Each row was made from one walk, in order. Every step used is in the known rows, and no mark comes twice. Write each row's walk.
(in the rows, 100 means zero)
Known rows
zutid, vatug, neba, lazo, peki: [60, 41, 153, 92, 129, 42, 78, 126, 82, 104, 68, 79, 112, 106, 64, 132, 106, 120, 103, 86, 99, 108, 77]
peki, moda, zutid, vatug, neba: [76, 92, 132, 101, 131, 131, 84, 121, 99, 105, 103, 96, 70, 69, 56, 154, 120, 110, 114, 72, 102, 98, 82]
lazo, zutid, vatug, peki, moda: [97, 75, 134, 91, 119, 83, 92, 117, 54, 136, 112, 77, 107, 67, 102, 154, 161, 99, 124, 73, 114, 92, 91]
moda, peki, lazo, zutid: [108, 70, 125, 81, 95, 102, 85, 126, 58, 115, 87, 90, 90, 84, 103, 132, 115, 80, 68, 73, 89, 106, 100]
neba, lazo, zutid: [68, 109, 139, 93, 101, 78, 90, 97, 73, 112, 117, 97, 118, 95, 102, 135, 102, 87, 82, 107, 106, 121, 78]
zutid, moda, peki, vatug, neba, lazo: [80, 98, 145, 94, 98, 87, 81, 136, 106, 89, 95, 85, 79, 91, 57, 147, 110, 139, 73, 94, 85, 71, 63]
moda, peki, lazo: [116, 79, 123, 92, 97, 107, 87, 134, 80, 87, 58, 95, 64, 85, 102, 129, 98, 91, 54, 78, 86, 103, 112]
vatug, peki, moda: [112, 97, 125, 100, 118, 96, 88, 122, 68, 96, 88, 86, 77, 65, 100, 130, 131, 80, 104, 103, 115, 78, 108]
zutid, moda, peki, vatug, neba: [112, 80, 126, 93, 104, 99, 82, 132, 109, 95, 96, 85, 77, 84, 67, 127, 108, 128, 84, 77, 86, 54, 62]
neba, lazo, peki, moda, zutid, vatug: [87, 72, 138, 99, 130, 120, 71, 123, 70, 108, 91, 89, 91, 60, 85, 174, 134, 117, 94, 86, 91, 142, 112]
lazo, peki, moda, zutid, vatug, neba: [88, 47, 130, 91, 143, 116, 70, 130, 72, 114, 87, 83, 87, 67, 60, 144, 132, 104, 121, 76, 97, 98, 95]
peki, lazo, zutid: [92, 99, 129, 78, 97, 109, 96, 122, 67, 108, 102, 93, 83, 91, 115, 127, 91, 73, 66, 74, 103, 122, 86]
moda, zutid, vatug: [96, 99, 116, 110, 117, 130, 87, 79, 123, 107, 104, 105, 93, 78, 97, 144, 116, 112, 90, 70, 96, 116, 92]
zutid, moda, peki: [113, 77, 109, 95, 109, 95, 81, 98, 101, 101, 96, 102, 104, 77, 92, 128, 116, 123, 94, 64, 87, 80, 98]
peki, lazo, zutid, vatug, neba: [59, 74, 146, 76, 109, 83, 96, 135, 79, 118, 94, 79, 86, 106, 78, 138, 100, 101, 89, 49, 105, 111, 63]
moda, peki, vatug: [146, 99, 128, 110, 93, 117, 83, 129, 98, 91, 80, 96, 72, 80, 108, 128, 109, 104, 53, 103, 82, 82, 86]
lazo, zutid, moda, peki, vatug: [129, 88, 121, 90, 91, 117, 84, 111, 83, 124, 128, 90, 105, 71, 104, 139, 131, 119, 77, 69, 83, 83, 69]
zutid, moda: [95, 105, 110, 95, 111, 98, 92, 95, 110, 97, 114, 103, 101, 82, 102, 121, 94, 117, 94, 66, 103, 98, 83]
neba, lazo: [76, 118, 137, 105, 105, 85, 88, 106, 99, 83, 92, 102, 95, 93, 100, 133, 87, 98, 68, 109, 102, 118, 88]
zutid, moda, peki, lazo: [106, 83, 113, 84, 98, 109, 89, 125, 94, 91, 80, 96, 72, 77, 98, 138, 103, 120, 71, 51, 85, 102, 101]
lazo, peki, vatug, neba: [116, 62, 139, 95, 118, 93, 75, 144, 78, 96, 73, 78, 81, 94, 83, 101, 97, 87, 75, 104, 97, 78, 71]
peki, vatug, neba, lazo, zutid, moda: [55, 118, 151, 78, 98, 94, 90, 124, 93, 112, 135, 80, 99, 96, 70, 145, 101, 121, 87, 89, 102, 92, 35]

Write each row's walk
[67, 56, 161, 91, 135, 60, 78, 156, 61, 103, 77, 75, 91, 86, 64, 152, 119, 122, 110, 87, 100, 115, 85]
zutid, vatug, neba, lazo, peki, moda
[71, 127, 157, 103, 102, 95, 89, 142, 103, 76, 87, 85, 62, 103, 72, 134, 83, 103, 58, 124, 101, 92, 56]
peki, vatug, neba, lazo
[80, 85, 159, 94, 95, 82, 78, 136, 70, 113, 99, 81, 98, 96, 63, 140, 116, 99, 72, 119, 90, 77, 60]
moda, peki, vatug, neba, lazo, zutid
[49, 110, 149, 101, 126, 119, 83, 123, 100, 98, 99, 92, 72, 75, 49, 175, 119, 122, 104, 92, 101, 114, 79]
peki, moda, zutid, vatug, neba, lazo
[86, 66, 135, 96, 117, 69, 75, 112, 69, 94, 76, 91, 112, 91, 100, 121, 100, 92, 78, 110, 98, 120, 105]
neba, lazo, peki
[67, 72, 142, 88, 134, 111, 64, 134, 60, 95, 86, 85, 86, 69, 50, 142, 120, 83, 102, 119, 99, 103, 101]
vatug, neba, lazo, peki, moda, zutid
[109, 124, 115, 105, 120, 160, 82, 108, 89, 95, 109, 107, 66, 55, 94, 143, 114, 83, 90, 96, 101, 109, 104]
peki, moda, zutid
[120, 68, 114, 97, 132, 143, 69, 118, 64, 105, 94, 94, 86, 51, 94, 133, 124, 77, 99, 101, 96, 111, 119]
lazo, peki, moda, zutid
[76, 43, 144, 77, 107, 72, 87, 135, 67, 125, 81, 78, 94, 100, 69, 141, 119, 110, 96, 53, 92, 93, 77]
moda, peki, lazo, zutid, vatug, neba
[39, 96, 141, 102, 120, 96, 82, 95, 121, 100, 93, 96, 89, 95, 52, 155, 108, 120, 99, 95, 100, 109, 75]
moda, zutid, vatug, neba, lazo
[107, 68, 112, 85, 105, 89, 81, 88, 80, 131, 127, 97, 131, 76, 94, 129, 132, 111, 108, 62, 90, 80, 83]
lazo, zutid, moda, peki
[93, 84, 129, 97, 127, 127, 67, 122, 59, 96, 92, 94, 91, 57, 86, 153, 122, 88, 89, 115, 94, 129, 114]
neba, lazo, peki, moda, zutid
[33, 96, 141, 76, 110, 64, 88, 99, 87, 118, 132, 89, 123, 99, 59, 137, 103, 113, 110, 85, 108, 92, 57]
vatug, neba, lazo, zutid, moda
[60, 72, 145, 92, 106, 48, 94, 88, 76, 131, 104, 79, 130, 92, 95, 155, 144, 110, 105, 91, 112, 106, 85]
neba, lazo, zutid, vatug, peki
[89, 83, 132, 94, 111, 82, 94, 94, 85, 131, 120, 94, 120, 92, 112, 136, 116, 107, 99, 61, 105, 114, 72]
lazo, zutid, vatug
[100, 111, 123, 109, 123, 150, 88, 111, 101, 105, 107, 102, 70, 57, 94, 165, 125, 115, 99, 70, 96, 123, 97]
peki, moda, zutid, vatug
[89, 95, 154, 104, 98, 86, 77, 142, 91, 83, 71, 85, 70, 96, 62, 139, 102, 110, 60, 124, 86, 77, 69]
moda, peki, vatug, neba, lazo
[51, 67, 138, 76, 108, 56, 77, 102, 76, 123, 115, 90, 131, 93, 50, 139, 123, 117, 116, 81, 94, 74, 70]
vatug, neba, lazo, zutid, moda, peki
[70, 88, 151, 90, 113, 71, 92, 119, 54, 128, 112, 73, 109, 72, 92, 175, 155, 108, 112, 91, 113, 109, 89]
neba, lazo, zutid, vatug, peki, moda
[92, 71, 112, 106, 118, 106, 86, 69, 115, 114, 93, 93, 98, 73, 90, 141, 144, 103, 109, 86, 107, 87, 103]
moda, zutid, vatug, peki
[52, 105, 148, 99, 113, 66, 86, 115, 104, 84, 85, 94, 91, 107, 65, 121, 84, 96, 88, 113, 107, 91, 71]
vatug, neba, lazo
[50, 45, 141, 94, 131, 84, 69, 102, 95, 109, 79, 85, 111, 92, 50, 141, 119, 113, 101, 95, 94, 110, 87]
moda, zutid, vatug, neba, lazo, peki
[127, 69, 126, 94, 128, 98, 75, 141, 50, 99, 84, 88, 90, 67, 108, 123, 111, 82, 94, 92, 100, 108, 109]
lazo, peki, moda
[102, 71, 130, 82, 100, 100, 81, 122, 85, 124, 123, 82, 101, 83, 69, 129, 126, 116, 93, 75, 90, 55, 55]
lazo, zutid, moda, peki, vatug, neba
